Each row was made from one small tree. The marks that hang from a mark follow it in brackets, in alphabetical order. Every link used is in the known rows. Write each row's tree.
Known rows
taluz{bagatel{nufel penazov}}: [-48   2  -2  43 -20  12   3 -48   4  -6  -1   5   2   1  -4 -28  20 -16
   2 -35 -14   5 -18   1   6   3  16 -40 -12 -12  13  -5 -16  -9]
taluz{bagatel{nufel penazov{ratuven{dodat finuf} sonu}}}: [-26  -5 -10  35   4  20  12  -9 -17   6  19  11   7   5  -1 -19  -1  -6
  -4  -3   9  11 -20  31   6   2   6  -6 -10 -20   8 -16 -24  -1]
sonu{penazov}: [ -9   2   1   4 -20  -3  12 -62  -5  -6  -4  -3  -4  -1  12 -11  17  -9
   4 -29 -13 -13 -18  12  11  -1 -14 -17  11  -6   1  -1  38  -3]
vurur{bilu nada}: [ -4  -3 -21  -1 -28 -12  -5 -14 -29  20 -45  -9  -5   9 -27 -46  15   7
 -15 -34 -12 -10 -26  30  19   9   9 -39 -14   7   6   4   7 -10]
taluz{bagatel}: [-17   9  -7  16 -20  -4   3 -37   8  -5  25   3 -12   9  13 -23   3 -18
 -11 -28 -10  -7  -5  -6 -12  -2  14 -33 -12  -4  -6   3  -4  -3]
vurur{bilu nada ratuven{dodat{guvi} finuf}}: [ 27 -20 -19 -36 -34 -43   2  42 -29  43 -51 -16  12   3 -23 -31  12  36
 -23  -1   4   7 -15  23  30  27  26 -17 -43   6   6 -14 -10   5]
kene{finuf{fozo ratuven{dodat{guvi} dolop vurur}} zeku}: [ -9   9  27 -33  28  -4  19   5  54 -25 -17   2   5 -21  17  50  -9 -25
   9  26  17  16  43 -46 -49 -12   0  28   7  17   7  -4 -24   1]
sonu{penazov{ratuven semid}}: [ -9   5  -3  10   6   3   4 -42   1  13   0   9   6  -2   6   6  19  20
  12 -21   3 -10 -14  39  15   3 -43  26  44  -8  -6  -4  48  -1]
penazov{bagatel{nufel} sonu}: [-21  -2  -5  30  14  23   5  -7 -38   5  12  16  -4  13 -14 -46  -9 -19
  -5 -22 -17  16 -23  21 -39  -4   6 -24  10  -7 -13  -5 -10   3]
guvi{dodat{ratuven{dolop finuf{kene} vurur{nada}}}}: [ 49  -2   7 -20  -3  12 -24  -3   2 -24  20  -8  -1   5  -2  28 -19  10
  27  31   8  -9   5 -61 -30  -1  16  -5 -18  14  -2  17  -6   1]
vurur{bilu ratuven}: [  5  -8  -6  -7 -26 -31  -5   5 -16  33 -46  -5  -1  -5   3 -29  18  19
 -27 -26 -13  -8  -7  23  63   6   5 -24 -10   9  -2   3   3   1]
nada{vurur{bilu ratuven{dolop}}}: [ 19  -4   7   4 -28 -29 -31  16  -4  12 -39  -4  -7   3   1 -24   5  10
 -12 -25  -4  -8  -1  23  35  -9 -10 -26  -2  18  -9   8   7   3]
sonu{penazov{bagatel{nufel} ratuven{dodat}}}: [-13  -3  -1  19  -5  20  13 -23 -16   3  25   8   7  -2  -4  -4   7  -4
  11  -3   4  11 -18  47   3   7 -20  -8  24 -13 -19  -2  36  -1]
kene{finuf{fozo ratuven{vurur}} zeku}: [-40  11  19 -12  31   1  27 -12  38 -17 -37  -3  -9 -27  19  34  -3 -26
  -8   7   1   3  30 -17  -9 -18 -13  24  12   5  -4   3 -15  -7]
penazov{bagatel ratuven{dodat} semid}: [  3   5 -13  -6  31  14  -2  22   5  12  42  13   4  10   0   3  -9  12
   8   1  14  10   1  33 -36   7 -25  16  34  -7 -24  -5  21   9]
kene{finuf{fozo ratuven{dolop}}}: [-22  11  15 -34  16   5   3   2  58 -11  -7   1  -1 -14  13  32  -2 -24
 -11   5   3   9  10 -38 -26 -12  18  13  26  19   4   1  -1  -7]
ratuven{dolop vurur{bilu nada}}: [ 24   0  -4  22 -34  -7 -18   5 -31  -5  -8  -6 -13  19 -11 -36 -10 -11
   6 -15   0  -8  -9 -17 -25  -7  -5 -17 -13   3  11  20   0  -8]
guvi{dodat}: [ 21   5   3 -19   6  19   8 -39   7 -15   7   4  -1  -1   6  11   4   2
  19 -20  -6 -14  -6 -30   5   3   6 -26  -9  10  -6   7  16   2]
sonu{penazov{bagatel{nufel} ratuven}}: [-28   0  -2  28  -7  14   4 -30 -20  11  10   9   4  -4  -8 -18  10  -5
   3 -16  -5  10 -25  41  14   0 -21  -6  31 -15 -21   0  36  -4]
dodat{guvi ratuven{finuf}}: [ 21  -2  -5 -50  -4 -25  -5  -7   9   8  -5  -4  22  -6 -12  -4  11   2
  -6   8  -6   8  -5 -32  32  19  17   1 -20   4   7 -11 -15  14]
zeku{kene{finuf}}: [-27   8  14  -7   5   7  17 -28   9   4  -5  -5 -11  -8   3  -5 -16 -41
 -10 -19  -6  -9  10 -30  -8  -5  15 -10  -8 -18  -5 -10 -25   0]
vurur{bilu nada ratuven{finuf{kene{zeku}}}}: [-13 -19 -12   3 -24 -43  -3  22 -17  46 -66 -21 -14  -3 -17 -31   8  46
 -39 -12  -6  -7  -1  40  45  -1  18 -17 -25   7   3  -8 -18  -8]
zeku{kene{finuf{fozo ratuven{dodat{guvi} vurur}}}}: [-16  11  23 -29  18  20  14 -12  27 -21  -7  -1   4 -19   0  55 -14 -41
   2  31   2   1  33 -54 -29   8  27  12  -6  -8 -10 -11 -27   1]
semid{penazov}: [ -7   9  -4  21  -7  -3  14 -39   3  -8  25  -2   1   4  13 -24  14  -8
   8 -15 -17 -10 -15   8  45   1  -6 -36  -4 -12  13   4  20  -6]
dolop{ratuven{dodat finuf{fozo} vurur{bilu}}}: [ 10  -2   6  -4 -18   7  22  42  -6 -32  15  -7  -7  -1  23  19  -1  -3
   9  17   8 -15  13  16   5   0   5  18 -30  -9   0  14  12   2]
dodat{ratuven{finuf{fozo} vurur}}: [ 16   2   3 -17  10  -2  -4  10   5 -23   7  -8   3  -7  12  32  -5 -21
  -3  28  -5  -3   7 -33  10   3   4   3 -13   4  -2  19  -5   7]
kene{zeku}: [-18   3   2   8  10 -12  19 -36  14  -3 -15  -1 -14  -8   7 -17   7  -6
  -6 -29 -10  -9  15   8  15 -15 -17 -15  -5   2   7  -5  -4  -3]
semid{penazov{bagatel ratuven{dodat} sonu}}: [  5   6 -19  22  22  12  12  -1 -26  14  45  12   5  11  15 -31 -11 -10
   4  15   0   4 -17  52  -2   1 -16 -21  20 -19 -12 -10  21   2]
dodat{guvi ratuven{dolop finuf{fozo} vurur{bilu nada}}}: [ 35  -4  -2 -30 -17 -28 -31  33  -5   2 -34  -8  21   4 -21   4   0   1
  -1  32   6   9  -2 -47 -23  15  27  -8 -20  17  13  11 -23   7]
penazov{ratuven{vurur}}: [ 17   7  -8  14   5  18   5  -8 -22  -6  29   2  -5  -1   5   3  -6 -14
   8  -2  -5 -11   5  -1  44  -6 -36  22  11 -10 -13  10  16  -1]
ratuven{dodat finuf vurur{bilu}}: [ 36  -4   2 -15 -17  -1  16  25 -27 -24  25 -14  -9  13  15   3 -14 -13
  -6   4  15  -5  -7  -6  17   1  -1  -1 -42 -16   3  16  -8   8]
guvi{dodat{ratuven{vurur}}}: [ 40   5   7 -24   6  16  -5 -34  -3 -25   2   4   9  -8  10  23  -1  -8
  30  10  -4 -14   6 -43  13   9  -8 -14 -14  10 -12  19   9   7]

Write each row's tree
[-44  12  19 -16  20  15   9 -22  41  -6 -21  -3  -8 -22   2  37 -11 -32
 -19   8  -8  -5  21 -30 -10  -2  29  -1  10  -4  -7  -9 -18  -8] | zeku{kene{finuf{fozo ratuven}}}
[ -6 -10   8 -16  17 -13  13  23  34   2  -7 -14 -10 -13  20  45   2  23
 -21  23  -1  -4  34   5  18  -7  20  -6 -13  19  -1  -9 -13   3] | vurur{ratuven{dodat finuf{fozo kene{zeku}}}}
[  7   5 -13  31  42  22  -7  21 -45  14  29  23  -4  18   6 -20 -25  -3
   8   2   4   6  -7  26 -59  -7 -44  39  47 -22 -29  -2  11   9] | penazov{bagatel ratuven{vurur} semid sonu}
[ -3   1  -1  49  18   8   1  26 -20  18  56  13   4  17   3 -41 -20  -3
  -2  13   9  24 -30  28  -6 -13  -4  -1  14 -24   3  -2  -2  -1] | semid{penazov{bagatel{nufel} ratuven{dolop finuf} sonu}}
[  7   1 -11  17  36  29   5 -10 -31   0   2  16  10   7   7   3  -1  -1
  27   3   7  -6  -4  25 -14   0 -47  35  30 -19   7 -15   6   6] | bagatel{penazov{ratuven{dodat vurur} semid sonu}}
[ 14   6   1  -5   3  20 -10  10  26 -37  18  -2  -7   0  -2  43 -10  -8
  15  35   2  -1  23 -28 -56  -2   7   2   9  24   8  14  12 -13] | finuf{fozo ratuven{dodat dolop vurur{nada}}}
[-23   1  14  24   3   9  18  12  15 -36  18  -8 -23  -9  23  31  -3   4
   8  16  -9 -20  36   3  -4 -23  -2  37 -12  -7  -3   4   1  -5] | dolop{ratuven{finuf{fozo kene{zeku}} vurur}}
[ 25  -8   9 -23   4 -18   0  48  33   0  17  -9  -2  -1  26  29  -9   7
 -12  21   9   4  19 -26 -13  -6  20  -4 -12  22  10   3  -4   6] | vurur{ratuven{dodat dolop finuf{fozo}}}
[-19   2   1  -3  -6   3  19  20  19 -17  16  -4 -10  -8  16  10   9   4
   1  -2  -9 -11   7  10   5  -7   9  19 -11  -2   3   0  17  -3] | dolop{ratuven{finuf{fozo}}}
[-30   7 -18  25 -10   0  -3 -37   4  13   0   4   1  -1   9 -20  12 -10
  -6 -21  -6  -8 -10  11  20  -3  -4 -20   8 -13   1 -11   3  -7] | taluz{bagatel{penazov{ratuven}}}
[ 17   1  12 -22  11  16  -6  21  49 -35  58 -11 -12  11  17  58 -15  -5
  -3  29  10  -4  18 -40 -40 -12  42  -8  -3  23  12   3  -6   2] | ratuven{dodat dolop finuf{fozo kene}}
[ 17  -9  -9   4 -38  -3  21  39 -39 -14  10 -12 -11   7   2 -21  -5   8
  14   4   8 -13   0  33   3   6  -7  22 -46 -19   4   8  11  -3] | dolop{ratuven{dodat finuf vurur{bilu nada}}}
[-15   8   7 -61  19   9  19  -5  46 -11 -17   1  16 -20   0  47  11 -19
  -4  16   1  13  11 -30 -13  14  24   8  10  17  -5 -14  -4   2] | kene{finuf{fozo ratuven{dodat{guvi}}}}
[-24   0   6  35  18  23 -14  -9  16   8   3  17  15  -1 -21  -2  17  15
  26 -20   6  10 -11   6  16  -4 -24  23  36  -1  23  -6   1  -5] | bagatel{nufel penazov{ratuven{dolop} semid}}
[-31   1   2  31   9  12   0 -23 -10  17   8  16   9   1 -11 -11  12  18
  12 -19   4  13 -24  47 -13   5 -33  14  48 -15 -19   0  38  -1] | sonu{penazov{bagatel{nufel} ratuven semid}}
[-17   6  14   4   7   0 -14 -34  54 -18  16  -1 -22  -8   2  25  -4  16
  -9   2  -8  -6  34 -14   4 -27   4  11  21  20  13  -7  -8 -13] | finuf{kene{zeku} ratuven{dolop}}
[ 37 -11   6 -21 -11 -24   3  41  15   7  32 -10  -5   5  22   2 -14   9
 -10   7  11   5  12 -19   2  -6   9   4 -22  10  12  -2  -4   8] | vurur{ratuven{dodat dolop finuf}}
[-49   3  -5  47   3  16  -6 -30   9  12   5  17  10   1 -12 -15  20  10
   9 -27   1   7 -14  24   8   5 -10   1  17 -14   6  -7  -7  -7] | taluz{bagatel{nufel penazov{ratuven semid}}}
[ 27  -5   5 -13  -8 -25 -23   2   4  -5  -3 -10   4   1 -21   5 -11   9
  10  30   3   6  21 -47 -26  -2  10  16 -20   9  14  -6 -32   4] | dodat{guvi ratuven{dolop finuf{kene{zeku}} vurur{nada}}}
[ 38  -6   7 -19 -28 -29 -26  20  -1   6 -31  -2   8   3  -8  -8   9  13
   0  -9   4   1   7  13  20   7   1 -25 -13  21  -7  -3  -1  12] | nada{vurur{bilu ratuven{dodat{guvi} dolop}}}
[ 18  -6 -20  18  19   3  -5  39 -63  31 -16   8  -3  20 -15 -30 -17  25
  -5   0  16  -2 -24  46 -11   2 -33  49  13 -20  -4  -1  -4   4] | penazov{ratuven{finuf vurur{bilu nada}} semid sonu}
[ -4  -7  -1 -14   6 -20   6  27  16  14 -13 -10  -4  -8  15  13   6  10
 -25   3 -10  -1   5  -9  28  -2  15  -8  -8  11  -3   1  -1   3] | vurur{ratuven{finuf{fozo}}}
[  0 -13 -20   0 -35 -33  -9   9 -34  48 -71 -11  -2  -1 -21 -50  18  28
 -24 -27 -15  -8 -16  38  41  14   7 -34 -15  12   0   0   6  -8] | vurur{bilu nada ratuven}
[ 32  -7 -13 -32 -26 -30 -15  14 -36  14 -39 -11  19   2 -29 -21   7   5
  -5  14   0   5 -15 -20  19  24  12   0 -35  -4   4   2 -21   9] | dodat{guvi ratuven{finuf vurur{bilu nada}}}
[ -5   5   3   9 -12  17 -36   0  19 -23 -12  -6 -15   3 -15  41  -2   9
  -6  27 -11 -11  14 -22 -25  -8  29  -4  22  28   3  17   5 -20] | finuf{fozo kene ratuven{dolop vurur{bilu nada}}}
[ -8   1   1  41  40  24 -19  26 -14  23  33  32   4  20 -14 -28 -19   9
  10  -6  11  24 -12  27 -66  -9 -21  31  54  -1 -10  -5  -2   5] | penazov{bagatel{nufel} ratuven{dolop} semid sonu}
[ 46  -6  -4 -26 -30 -35 -29  24 -21   9 -22  -8  17   9 -25 -22  -4   3
   1  19   9  10  -9 -39  -8  14  14   1 -30   5  15   6 -25   8] | dodat{guvi ratuven{dolop finuf vurur{bilu nada}}}
[  0  -6   4  11  22  27  10  13 -14  -6  18   8  26  -1 -23  22  12  18
  32   8  18  18 -10  -3  22  14 -24  46  -1 -25  16 -11 -14   9] | bagatel{nufel penazov{ratuven{dodat{guvi} finuf vurur} semid}}
